Each row was made from one small tree. Brackets hold a mark, then the marks that hang from it, in alphabetical order. Every link used is in the known rows. Write each row's tree.
(in the rows, 128 means zero)
Known rows
{tuku pimu}: [114 148 121 121 159 139 125 122 136 168 146 105 118 126 108 128 140 124
 139 112 128 166 138 133 126 115 122 114 140 141 145 151 138 109 126 121
 150 154 117 149 146 146 131 130 145 118 140 130 115 135 122 158 126 122
 116]
{kedel pano}: [132 129 133 106 132 156 126 119 134 151 151 111 120 148 130 126 124 144
 125 118 140 145 131 127 107 112 124 109 143 124 119 146 139 105 118 125
 117 150 133 138 144 146 132 143 134 122 129 133  92  88 112 104 107 125
 126]
{zeramip {pimu {vesut {pomob kedel}}}}: [156 147 114 148 145 130 114 119 128 154 151  95 133 135  77 130 137 143
 119 133 130 176 108 102 146 116  74 119 156 152  86 141 137 120 131 116
 167 167  88  78 144 169 135 126 131 121 136 132 113 142 122 134 117 119
 114]
{misipad {mafod {vesut {pomob {kedel pano}}}}}: [151 127 130 105 183 143 140  84 128 135 160 104 139 159 126 124 136 169
 103 135 141 181 118 132 107 114  92  91 164 151 135 136 129 110 116 139
 134 173 104 118 122 156 135 135 138 146 144 125 127  51 122 107 102 138
 126]
{misipad {mafod {vesut pomob}}}: [142 135 124 111 181 139 150  89 129 140 157 112 148 149 128 130 130 164
 102 134 143 161 122 134 117 113 108 106 161 154 143 129 130 107 121 145
 154 166 104 131 127 139 133 134 148 151 142 125 137  88 119 128 126 144
 123]
{zeramip {pimu {kedel {pano misipad} pomob} mazor}}: [139 116 129 170  92 140 132 166 129 164 135 111 121 154 117 127 138 159
 116  70 134  87 133 138 123 114 119  80 151 140  54 158 126 103 134 140
 159 145 135 163 204 178 137 146 126 101 125 122 111 109 121 104  77 100
 104]
{pano {kedel {pomob {vesut {mafod misipad}}}}}: [146 136 135 149 162 134 138 111 124 174 119 117 116 126 132 131 134 142
 120 126 134 146 124 119 143 102 108  78 148 145 168 134 139 109 135 154
 177 161 135  92 155 145 134 132 134 154 127 118 139 110 109 132  81 137
 122]
{kedel pano {pomob mazor {vesut mafod} zeramip}}: [138 135 130 135 127 144 164  99 127 186 113 116  98 149 167 136 135 164
 127 106 136 118 109 118  66  97 135  90 107 128 113 148 136 113 130 133
 136 149 132  94 138 151 128 172 135 111 110 122 124  32 123 106  60 115
 115]
{kedel {pano misipad}}: [127 123 150 111 142 153 137 124 129 146 158 117 123 164 127 129 129 170
 129 111 147 135 127 125 118 117 107  99 156 140 110 160 134 100 114 138
 111 155 137 143 173 157 129 146 129 110 127 141 101 101 116 112 117 120
 125]
{misipad {mafod {vesut {pomob {kedel pano} mazor}}}}: [152 129 133 119 187 142 136  81 128 136 153  99 132 163 151 129 135 181
 115 128 141 192 108 125  93 114 101  92 159 152 126 144 133 110 122 134
 137 166 102 110 115 152 134 143 133 149 142 123 119  10 126 121  93 137
 128]
{mazor {pomob kedel {vesut mafod}}}: [163 147 127 143 172 133 138 130 124 134 137 114 120 129 105 133 131 149
 134 157 135 140 124 119 150 114 111  90 148 155 177 139 124 108 141 133
 164 146 109  69 119 154 136 133 106  87 129 125 130 129 116 120  88 130
 117]
{pano {kedel pomob}}: [129 129 131 134 148 137 124 130 132 153 117 116 120 115 133 125 141 118
 114 103 136 132 125 120 155 113 120  87 153 148 157 136 138 113 129 131
 170 152 140 119 162 157 135 129 135 157 125 119 106 126 106 125  97 119
 117]
{misipad {mafod {vesut {pomob kedel}}}}: [146 134 123 111 190 137 140  89 127 135 156 107 140 147 118 127 141 160
 102 140 141 172 119 128 124 116  92  92 167 161 147 131 129 110 120 142
 157 170 100 112 120 154 135 124 138 145 146 124 141  80 121 125 115 142
 126]
{zeramip pimu {pomob mazor}}: [163 140 119 153 107 132 116 144 126 183 109 105 127 142 133 135 123 163
 136  98 143 198 120 126 119 121  94 134 142 125 130 155 138  95 130 118
 168 158 110 107 124 145 133 137 136 128 132 127  96  94 117 152  97 126
 101]
{misipad {mafod {vesut {pomob kedel mazor}}}}: [149 138 126 126 190 135 135  87 127 137 149 101 136 149 139 132 138 168
 116 132 144 181 108 123 108 116  99  94 162 158 139 141 131 109 127 137
 161 165  96 101 113 151 134 137 132 147 144 120 132  38 126 144 106 140
 128]
{pimu mazor tuku vesut zeramip}: [118 138  96 131 135 158 113 129 117 130 141 106 136 121  69 127 130 178
 156  48  92  91 116  93 135 106 127  93 169 148  90 130 127 148 145 129
 122 140 112 140 182 162 134 148 132 113 138 122 101 192 135 141 128 133
 132]
{mazor pomob}: [141 139 127 129 163 140 132 145 133 130 141 110 134 133 129 130 122 141
 135 125 141 133 132 123 165 122 122 116 146 143 157 137 125 103 132 124
 160 142 121 129 146 145 134 127 129 108 129 128 106 142 111 115 116 118
 119]
{pano {kedel pomob} {misipad mafod}}: [124 116 143 128 174 130 155 125 129 149 121 133 120 139 149 128 146 158
  87  90 146 133 125 127 153 121 101  67 191 174 180 154 136 102 123 154
 159 164 138 129 189 167 133 143 136 155 126 120 131  96 114 148 104 125
 112]
{tuku {pimu kedel mazor {misipad mafod} zeramip}}: [109 139  94 130 140 141 130 125 126 161 134 126 131 131 105 123 153 137
 118  21 102 106 141 119 134 109  97  81 191 162 115 146 126 124 155 139
 160 148 111 186 168 161 131 164 137 118 158 104 136 122 149 173 100 142
 119]
{pomob kedel mazor zeramip}: [104 152 129 122 127 147 113 120 129 153 120 102 100 126 145 133 150 136
 125 102 132 137 110 105 101 104 112  95 142 144 116 153 134 115 134 121
 170 148 114  86 129 165 127 127 110 116 123 122 121  68 129 157 107 111
 138]
{pano {kedel {pomob mazor {vesut mafod}}} misipad}: [142 133 150 158 166 125 148 124 120 163 112 125 114 131 154 139 147 165
 130 114 147 124 106 117 124 110 118  69 161 171 150 160 137 110 139 152
 175 152 135  84 173 160 132 158 121 144 119 125 128  88 118 160  82 122
 113]
{mazor {pomob {kedel pano} vesut zeramip}}: [131 149 137 113 146 148 140 124 125 137 134 101  99 144 116 124 137 136
 121 121 137 128 122 122 123 101 104  94 132 137 136 145 123 113 131 129
 152 151 118  81 128 168 130 123 110  75 124 125 125 121 124 112  81  94
 133]
{zeramip {pimu kedel} pomob}: [151 138 116 150  89 131 121 159 131 175 128 110 137 138  86 127 125 162
 112  97 135 155 137 136 141 117  76 121 147 130 124 144 132  95 126 125
 188 158 114 141 139 159 136 126 128 127 139 126 119 140 116 132 103 127
  94]
{mafod misipad {vesut {pomob mazor}}}: [148 146 138 143 189 141 126  89 124 155 165  81 150 164 136 135 125 184
 159 130 145 191 111 119 127 108  96 116 121 131  80 135 130 104 132 147
 170 165 109 122 135 139 131 115 142 159 140 133 128  77 120 130 120 135
 140]
{vesut {mafod misipad} {pomob kedel mazor}}: [174 146 127 162 181 129 123  94 124 154 140  88 141 146 147 135 137 186
 138 165 129 190 109 106 132 116  79  94 154 167 144 143 132 107 137 134
 162 172 104  65 119 145 131 151 116 143 134 133 129   4 121 123  88 153
 125]
{pimu mazor misipad}: [131 137 123 120 125 153 121 136 124 139 139 118 131 136 128 127 139 112
 140  82 126  90 131 120 137 114 122 102 181 144  92 136 126 120 150 142
 138 138 128 147 171 153 132 130 130 111 142 128 105 149 123 133  94 131
 138]
{vesut mafod}: [139 136 122 128 143 144 129 126 129 157 142 127 137 123 128 136 130 154
 122 141 132 136 132 119 124 114 122 108 161 149 163 137 134 106 132 137
 139 150 120 113 138 137 130 154 131 130 124 132 121 101 111 122 127 156
 115]
{misipad {mafod {vesut {pomob mazor {zeramip pimu}}}}}: [127 141 122 128 152 137 142 106 125 167 134 110 135 151 152 138 134 169
  91 110 145 173 113 128  88 108  97 117 160 149 118 136 132 107 135 144
 172 167  91 107 125 148 129 143 144 149 129 114 144  66 132 157 124 128
 118]
{pomob {kedel pano} mazor vesut}: [147 143 137 129 139 150 122 100 128 154 140  98  89 151 136 131 135 139
 147 126 140 157 105 114  82 105 123  89 127 126 106 162 144 110 126 122
 140 148 124  70 112 154 133 141 107 100 138 127 102  45 125 138  63 114
 136]
{vesut mafod {pomob mazor}}: [167 144 124 155 163 129 132 105 129 149 130 107 147 135 152 140 136 169
 125 163 135 162 110 122 113 117 113 114 154 171 155 135 135 112 136 124
 156 155 107  87 121 133 131 176 123 145 124 134 113  28 118 129  95 148
 112]
{kedel {pano misipad} pomob}: [142 113 144 128 147 143 158 120 132 158 145 119 119 166 130 124 134 169
 136  96 146 120 123 126 133 120 111  85 133 137  98 160 132 100 110 134
 117 159 149 155 193 167 133 146 147 113 122 138 102  91 111  86  92 107
 110]
{pano {kedel {pomob mazor}} misipad}: [128 124 153 151 161 131 132 135 127 153 113 117 117 135 157 132 148 157
 131  87 147 134 110 114 147 117 110  75 160 167 133 161 138 109 133 138
 171 150 141 115 190 166 133 143 125 154 121 126 105 102 115 155  94 111
 117]

Which tree is each row?
[103 137 120 128 150 154 147 126 129 112 170 132 143 145  82 118 122 200
 114  85 118  84 123 104 136 108  67  89 202 150 130 127 134 132 155 173
 154 158 124 179 183 184 134 132 138 154 158 131 163 164 143 155 114 156
 108] | {pimu kedel {misipad {mafod vesut}} tuku}
[109 161 132 121 125 148 128 107 125 159 121 100  83 130 128 135 148 129
 127 114 137 129 105 114  85  94 120  91 127 135 111 152 136 114 136 128
 177 145 115  54 113 163 126 126 105  94 127 121 137  88 133 170  90 104
 144] | {pomob kedel mazor vesut zeramip}
[118 132 129 123 118 154 130 129 135 137 165 127 132 152 103 118 127 149
 122  85 131 100 126 109 133 108  77 101 169 133  88 143 137 116 142 139
 144 144 139 167 172 170 132 145 127 133 145 133 113 116 127 109  91 134
 119] | {pimu {kedel pano} misipad}
[111 124 150 111 189 141 135 122 119 142 144 129 136 139 141 135 142 175
  94  96 151 158 125 126 132 112  96  78 205 165 162 150 133 105 130 170
 160 162 118 130 172 161 130 130 131 165 132 123 132 125 121 170 139 138
 132] | {pano kedel {misipad {mafod vesut}}}
[123 139 114 129 141 154 119 135 126 114 148 100 126 124  91 126 126 168
 150  89 103  91 118 104 128 109 146  99 170 155  97 134 130 141 147 136
 122 139 118 140 184 165 136 127 129 114 138 135 102 185 129 131 113 127
 130] | {pimu mazor tuku vesut}
[105 136 137 137 139 139 126 127 131 165  97 109 107 114 165 130 151 121
 112  78 133 130 112 112 121 104 125  89 144 147 140 142 139 122 136 130
 184 146 135 103 154 163 130 140 128 160 113 113 113  86 119 145  89 104
 124] | {pano {kedel {pomob mazor zeramip}}}
[171 144 127 146 179 131 125  95 125 150 151  93 148 143 114 129 136 171
 121 177 126 178 122 114 153 116  66  95 161 167 158 133 128 105 128 139
 156 178 106  77 131 146 132 140 124 140 134 134 143  49 115 108 101 154
 124] | {vesut {mafod misipad} {pomob kedel}}
[113 116 137 106 143 145 179 112 129 164 130 129 108 168 154 125 142 176
  93  75 142 110 125 127 109 113 103  79 151 147 124 156 129 103 111 145
 118 168 141 153 190 169 126 158 149 117 116 125 132  66 121  98  98 107
 111] | {kedel {pano {misipad mafod}} {pomob zeramip}}
[130 151 106 144 106 147 146 127 119 141 133 126 141 143  28 112 128 192
 143  58 105  82 118  98 155 105  40  93 164 139 131 131 131 130 148 147
 166 159 128 148 165 171 133 148 130 120 162 128 147 200 142 156  82 142
 104] | {pimu kedel misipad tuku {zeramip {pomob vesut}}}
[143 137 100 119 144 139 127 110 121 168 132 115 143 134  75 129 133 175
 152  45 120 166 116  98 156 112  91 117 141 133 111 139 128 120 122 108
 145 156 102 131 135 144 131 146 146 125 140 122  95 157 122 122 133 144
 120] | {pimu vesut {zeramip pomob}}
[150 125 128 137 151 149 116 148 115 133 133 103 131 148 116 124 145 161
 148  58 123 113 129 120 153 117 112  70 168 154 104 153 110 114 133 127
 131 142 118 129 170 166 134 149 109  77 130 115  89 111 125 109  96 109
 136] | {pimu {mazor {pomob {kedel {pano misipad}}}} zeramip}
[120 143 144 109 140 149 150 108 116 164 140 118 101 149 117 133 148 170
 107 131 138 118 118 119  83  95  89  76 155 149 129 157 127 110 127 152
 128 162 120  65 148 171 125 149 108  86 118 134 149  85 130 130  95 118
 132] | {pomob {kedel {pano misipad}} {vesut mafod} zeramip}
[141 135 136 131 145 150 105 114 133 145 139  97 105 146 148 129 135 150
 143 116 134 170 111 109  98 115 115  92 141 133 112 162 142 111 126 115
 134 147 124 100 127 160 134 141 112 120 132 128  85  28 122 124  81 121
 130] | {pomob {kedel pano} mazor}
[128 130 111 141 112 149 155 106 127 168 145 137 125 155  73 116 136 146
 137  43 121  73 116  98 139 100  75  78 131 120  63 137 135 121 137 136
 157 149 141 154 174 169 133 168 138 112 145 115 131 129 132 107  68 124
 110] | {pimu {kedel pano {pomob vesut}} misipad zeramip}
[134 148 123 126 147 135 147 107 126 156 129 110 146 127 131 134 144 154
  93 157 131 126 122 126 118 106  94 112 154 170 159 124 126 116 133 133
 157 163 108  90 131 140 126 162 131 137 115 132 142  77 119 113 118 136
 118] | {vesut mafod {pomob zeramip}}
[131 153 126 126 151 139 154 132 122 150 127 119 120 128 130 138 131 150
 113 134 138 112 129 126 126 101 118 111 142 148 171 131 121 110 144 142
 169 144 112  83 130 147 128 141 119  85 115 124 143 144 120 125 108 120
 122] | {mazor {pomob {vesut mafod} zeramip}}
[128 155 139 135 183 143 122  86 119 156 154  74 136 157 128 131 142 175
 145 121 138 184 107 111 125  98  74 100 124 137  78 135 125 111 133 146
 183 170 102  92 131 160 128 106 129 141 135 128 146  72 130 132 116 120
 151] | {mafod misipad {vesut {pomob kedel mazor zeramip}}}
[120 156 131 118 141 143 152 134 125 142 128 111 110 134 120 132 132 133
 119 115 141 108 127 127 136 102 124 113 130 137 146 134 122 109 138 134
 175 143 118  97 136 149 128 124 122  84 122 124 135 162 121 133 110 100
 130] | {mazor {pomob vesut zeramip}}
[113 142 115 162  92 149 118 166 134 145 151 113 127 129  68 125 117 171
 110 119 119 104 131 116 134 110  90 111 167 135 125 138 141 116 143 142
 173 155 123 142 176 177 136 135 124 129 137 131 135 173 127 154 118 124
  95] | {zeramip {pimu kedel tuku}}
[125 144 113 153 135 129 148 131 134 167 128  97 105 126  94 125 149 116
 138  82 119  87 139 147 122 105 148  75 121 146  98 147 127 112 138 127
 187 138 130 167 164 162 138 131 133  96 144 117 133 140 129 143  68 101
 113] | {tuku {pimu {kedel {pomob vesut}} mazor}}
[152 146 137 133 193 142 122  87 123 149 174  78 149 159  96 125 134 168
 150 144 139 187 119 118 151 108  69  99 133 138  95 132 124 108 125 147
 168 175 106 113 136 153 134  95 136 146 146 133 140 109 117 113 121 133
 143] | {mafod misipad {vesut {pomob kedel}}}
[166 129 131 109 138 141 119 119 128 152 128 100 124 151 111 117 135 154
 135 109 135 184 126 131 127 120  85 100 142 134 149 152 129 102 110 114
 132 165 125 116 123 157 136 120 127 114 141 135  92  80 111  96  80 127
 120] | {zeramip {pomob {kedel pano}}}
[168 149 127 150 179 135 136 122 122 141 148 107 121 141 112 131 124 163
 141 155 133 161 127 113 161 111  95  88 147 147 169 141 123 101 139 144
 168 156 110  70 127 152 134 125 110  93 134 126 141 118 116 119  94 136
 126] | {mazor {pomob kedel {vesut {mafod misipad}}}}
[147 150 129 149 149 142 134 101 122 170 139 113 111 145 151 145 121 175
 148 137 140 162 115 113  97 103 124 104 135 133 135 148 140  99 141 149
 159 150 120  81 122 129 129 155 121 123 130 126 134  57 121 156  98 151
 129] | {pomob mazor {vesut {mafod misipad}}}
[122 130  96 166 106 153 136 146 123 131 130 123 140 131  62 112 141 165
 147  27  92  18 123  96 162 107  92  64 172 152  81 124 123 145 159 147
 157 142 141 188 214 186 137 156 132 124 147 115 132 180 140 124  75 126
 108] | {pimu {kedel pomob} mazor misipad tuku zeramip}
[106 145 114 138 138 149 133 132 131 111 171 121 139 133  51 118 123 188
 145  78 105  73 109  79 161 107  69 102 185 154  88 132 139 148 162 146
 152 148 123 161 203 192 133 136 131 135 152 142 132 218 142 139 115 140
 111] | {pimu kedel misipad tuku vesut}
[118 136 117 115 145 155 148 121 129 116 147 135 127 145 109 119 122 167
 113 105 117 110 124 103 139 121  80 102 212 153 173 133 143 128 148 160
 118 165 130 145 178 165 131 142 145 141 149 135 141 149 135 157 109 153
 109] | {pimu {misipad mafod} tuku}
